Every row comes from one small tree of marks. Brackets hold a mark, then the marks that hang from it, in the order of their numbers. Every link used is in the known rows. Which tree was each row made from?
Known rows:
{j_82 {j_551 j_78 j_684}}: [ 0.00 -0.40 -0.03 -0.28  0.08 -0.05  0.21  0.10  0.11  0.01  0.05  0.22
 -0.11 -0.11  0.00 -0.12 -0.02 -0.07  0.14 -0.06]
{j_952 {j_78 j_551}}: [ 0.15 -0.08  0.03 -0.13  0.18  0.05  0.14  0.00  0.06  0.07  0.04  0.03
  0.12 -0.13 -0.15 -0.03 -0.22 -0.27  0.15 -0.18]
{j_24 j_589}: [-0.04 -0.01  0.10  0.05  0.09  0.24  0.07 -0.04 -0.04  0.13 -0.07  0.02
 -0.09 -0.15 -0.07  0.04  0.06 -0.05  0.06 -0.01]
{j_24 {j_589 {j_78 {j_551 j_82}}}}: [ 0.01 -0.01  0.05  0.04  0.27  0.24  0.37  0.05  0.07  0.19 -0.03  0.13
 -0.22 -0.53 -0.23  0.01 -0.22 -0.33  0.30 -0.24]
{j_496 {j_78 {j_589 j_24} j_952}}: [-0.15 -0.04 -0.17  0.13  0.20  0.12  0.17  0.20 -0.01  0.15 -0.20  0.14
  0.24 -0.46 -0.07 -0.30 -0.15 -0.10 -0.15 -0.24]
{j_24 {j_589 {j_78 j_551}}}: [ 0.15 -0.08  0.07 -0.10  0.28  0.30  0.25 -0.05  0.13  0.18  0.04  0.02
 -0.09 -0.32 -0.22  0.09 -0.16 -0.21  0.26 -0.12]
{j_551 j_82}: [-0.14  0.04 -0.02  0.14 -0.02 -0.06  0.12  0.09 -0.05 -0.01 -0.07  0.09
 -0.15 -0.20 -0.01 -0.06 -0.04 -0.12  0.01 -0.13]
{j_78 {j_551 j_82 j_684} {j_589 j_24} j_952}: [-0.26 -0.19 -0.14  0.10  0.22 -0.12  0.41  0.36 -0.11  0.18 -0.22  0.16
 -0.01 -0.72 -0.24 -0.45 -0.24 -0.18  0.14 -0.30]
{j_589 j_24 {j_78 {j_551 j_82 j_684} j_952}}: [-0.10 -0.12 -0.16 -0.05  0.17 -0.15  0.39  0.31  0.18  0.23 -0.03  0.32
 -0.08 -0.69 -0.26 -0.44 -0.34 -0.17  0.26 -0.27]
{j_496 {j_78 j_589}}: [-0.12 -0.06  0.05  0.12  0.13  0.22  0.11  0.03 -0.13  0.03 -0.05  0.08
  0.16 -0.16  0.05 -0.12 -0.07 -0.15 -0.10 -0.21]
{j_24 {j_589 {j_78 {j_551 j_82} j_952}}}: [-0.08 -0.05  0.05  0.12  0.26  0.22  0.45  0.25  0.06  0.22 -0.19  0.11
 -0.08 -0.70 -0.20  0.06 -0.28 -0.35  0.12 -0.34]
{j_952 {j_78 {j_551 j_684} {j_589 j_24}}}: [ 0.07 -0.21 -0.11 -0.19  0.24 -0.04  0.23  0.09  0.04  0.24  0.07  0.15
  0.01 -0.42 -0.31 -0.57 -0.25 -0.21  0.38 -0.24]
{j_551 {j_78 {j_589 j_24}} j_684}: [ 0.00 -0.19 -0.23 -0.15  0.15 -0.04  0.12  0.17  0.13  0.18  0.03  0.30
 -0.07 -0.39 -0.18 -0.53  0.00 -0.01  0.26 -0.12]
{j_551 {j_78 j_952} j_82 j_684}: [-0.29 -0.17 -0.01  0.07 -0.04 -0.07  0.24  0.43  0.07  0.15 -0.12  0.40
 -0.01 -0.49 -0.01 -0.24 -0.10 -0.12 -0.04 -0.26]
{j_952 j_78}: [ 0.10  0.00  0.03 -0.10  0.01  0.02  0.00  0.01  0.08  0.11  0.07  0.05
  0.05 -0.06 -0.04 -0.14 -0.14 -0.15  0.06 -0.15]
{j_24 {j_589 {j_78 j_551 j_952}}}: [ 0.05 -0.10  0.09 -0.03  0.28  0.28  0.31  0.14  0.13  0.22 -0.12  0.01
  0.05 -0.50 -0.20  0.13 -0.24 -0.23  0.08 -0.22]
{j_78 {j_551 j_82} {j_589 j_24} j_952}: [-0.16 -0.07 -0.26  0.15  0.30 -0.06  0.39  0.30 -0.06  0.10 -0.30  0.04
  0.03 -0.72 -0.26 -0.24 -0.25 -0.27  0.06 -0.27]
{j_82 j_551}: [ 0.04 -0.19 -0.04 -0.15  0.09 -0.05  0.16 -0.04 -0.02 -0.09 -0.07 -0.11
 -0.08  0.01  0.02  0.11 -0.06 -0.09  0.03  0.01]
{j_24 {j_589 j_78}}: [ 0.10  0.01  0.04 -0.06  0.11  0.26  0.12 -0.04  0.15  0.22  0.04  0.08
 -0.18 -0.27 -0.13 -0.03 -0.07 -0.10  0.19 -0.10]

Write each row's tree:
[ 0.27 -0.02 -0.25 -0.18  0.26 -0.03  0.16 -0.03  0.27  0.10  0.10  0.09
 -0.04 -0.30 -0.27 -0.21 -0.22 -0.12  0.33 -0.06] => {j_589 j_24 {j_78 j_551}}
[-0.25 -0.17 -0.25  0.05  0.12 -0.10  0.31  0.45  0.07  0.23 -0.18  0.41
 -0.06 -0.76 -0.17 -0.56 -0.14 -0.14  0.08 -0.34] => {j_551 {j_78 {j_589 j_24} j_952} j_82 j_684}
[-0.06 -0.41 -0.27 -0.23  0.22 -0.09  0.34  0.30  0.11  0.14 -0.18  0.17
 -0.01 -0.54 -0.13 -0.39 -0.15 -0.11  0.10 -0.22] => {j_82 {j_551 {j_78 {j_589 j_24} j_952} j_684}}
[-0.07 -0.17 -0.12 -0.05  0.22 -0.08  0.35  0.18 -0.02  0.23  0.01  0.26
 -0.12 -0.63 -0.32 -0.64 -0.30 -0.31  0.40 -0.36] => {j_952 {j_78 {j_551 j_82 j_684} {j_589 j_24}}}
[-0.15 -0.20  0.08 -0.01  0.14 -0.01  0.36  0.22 -0.12  0.18 -0.01  0.17
 -0.08 -0.50 -0.17 -0.40 -0.30 -0.35  0.26 -0.43] => {j_952 {j_78 {j_551 j_82 j_684} j_589}}
[-0.23 -0.16 -0.07  0.13  0.27  0.05  0.39  0.17 -0.15  0.14 -0.03  0.34
 -0.01 -0.56 -0.20 -0.53 -0.21 -0.24  0.23 -0.31] => {j_496 {j_78 {j_551 j_82 j_684} {j_589 j_24}}}
[-0.04 -0.08  0.00  0.04  0.22  0.05  0.32  0.14 -0.09  0.08 -0.09  0.03
 -0.03 -0.50 -0.20 -0.19 -0.31 -0.45  0.18 -0.42] => {j_952 {j_78 {j_551 j_82} j_589}}
[-0.22 -0.15  0.09  0.05  0.06 -0.07  0.27  0.16 -0.12  0.04  0.01  0.20
 -0.11 -0.28 -0.09 -0.18 -0.12 -0.14  0.19 -0.16] => {j_78 {j_551 j_82 j_684}}
[-0.11 -0.41 -0.03 -0.21  0.08 -0.06  0.29  0.29  0.10  0.05 -0.11  0.20
  0.05 -0.28  0.03 -0.06 -0.10 -0.09 -0.04 -0.16] => {j_82 {j_551 {j_78 j_952} j_684}}
[-0.20 -0.27 -0.02 -0.04  0.07  0.05  0.21  0.38  0.05  0.15 -0.12  0.22
  0.11 -0.42 -0.03 -0.26 -0.10 -0.06 -0.05 -0.29] => {j_551 {j_78 j_589 j_952} j_684}
[-0.09 -0.23 -0.03 -0.10  0.07  0.07  0.12  0.20  0.03  0.13  0.03  0.22
 -0.03 -0.27 -0.06 -0.31  0.00 -0.05  0.14 -0.21] => {j_551 {j_78 j_589} j_684}
[-0.21 -0.16  0.15  0.05  0.18  0.18  0.47  0.31  0.02  0.30 -0.09  0.25
 -0.13 -0.71 -0.18 -0.16 -0.27 -0.25  0.21 -0.33] => {j_24 {j_589 {j_78 {j_551 j_82 j_684} j_952}}}
[-0.12 -0.15  0.11 -0.04  0.07 -0.06  0.30  0.16 -0.04  0.15  0.07  0.26
 -0.07 -0.35 -0.15 -0.32 -0.27 -0.30  0.24 -0.31] => {j_952 {j_78 {j_551 j_82 j_684}}}
[ 0.09 -0.08 -0.25 -0.05  0.32  0.01  0.18  0.01  0.00  0.07 -0.09 -0.06
  0.03 -0.34 -0.26 -0.22 -0.11 -0.12  0.22 -0.08] => {j_78 j_551 {j_589 j_24}}
[ 0.16 -0.06 -0.23 -0.13  0.27 -0.04  0.24  0.15  0.27  0.16 -0.05  0.07
  0.11 -0.47 -0.25 -0.16 -0.31 -0.14  0.15 -0.14] => {j_589 j_24 {j_78 j_551 j_952}}
[-0.01 -0.11 -0.23  0.00  0.32 -0.01  0.26  0.22  0.00  0.10 -0.24 -0.07
  0.17 -0.51 -0.22 -0.16 -0.20 -0.14  0.03 -0.17] => {j_78 j_551 {j_589 j_24} j_952}
[-0.07 -0.04 -0.04  0.07  0.17 -0.01  0.37  0.28  0.09  0.07 -0.12  0.10
  0.00 -0.55 -0.11  0.02 -0.36 -0.30  0.03 -0.31] => {j_589 {j_78 {j_551 j_82} j_952}}
[ 0.04 -0.18  0.17 -0.13  0.20  0.24  0.27  0.01  0.10  0.25  0.14  0.15
 -0.14 -0.33 -0.21 -0.15 -0.14 -0.11  0.36 -0.12] => {j_24 {j_589 {j_78 {j_551 j_684}}}}
[-0.13 -0.05 -0.35  0.11  0.20 -0.04  0.29  0.38  0.12  0.13 -0.29  0.26
 -0.02 -0.76 -0.18 -0.34 -0.16 -0.23  0.00 -0.32] => {j_551 {j_78 {j_589 j_24} j_952} j_82}
[-0.20 -0.10  0.04  0.23  0.28  0.19  0.37  0.13 -0.20 -0.01 -0.12  0.14
  0.09 -0.43 -0.08 -0.07 -0.21 -0.37  0.00 -0.35] => {j_496 {j_78 {j_551 j_82} j_589}}
[-0.19 -0.15  0.00  0.02 -0.04 -0.06  0.17  0.23  0.07  0.10  0.04  0.41
 -0.16 -0.33 -0.03 -0.28 -0.02 -0.11  0.15 -0.19] => {j_551 j_78 j_82 j_684}
[ 0.04 -0.16 -0.14 -0.19  0.19 -0.09  0.27  0.21  0.23  0.24  0.05  0.21
  0.05 -0.47 -0.24 -0.37 -0.30 -0.05  0.22 -0.15] => {j_589 j_24 {j_78 {j_551 j_684} j_952}}
[-0.38 -0.20  0.17  0.22  0.12  0.05  0.40  0.34 -0.16  0.11 -0.12  0.35
  0.18 -0.46 -0.01 -0.17 -0.26 -0.24 -0.09 -0.34] => {j_496 {j_78 {j_551 j_82 j_684} j_952}}
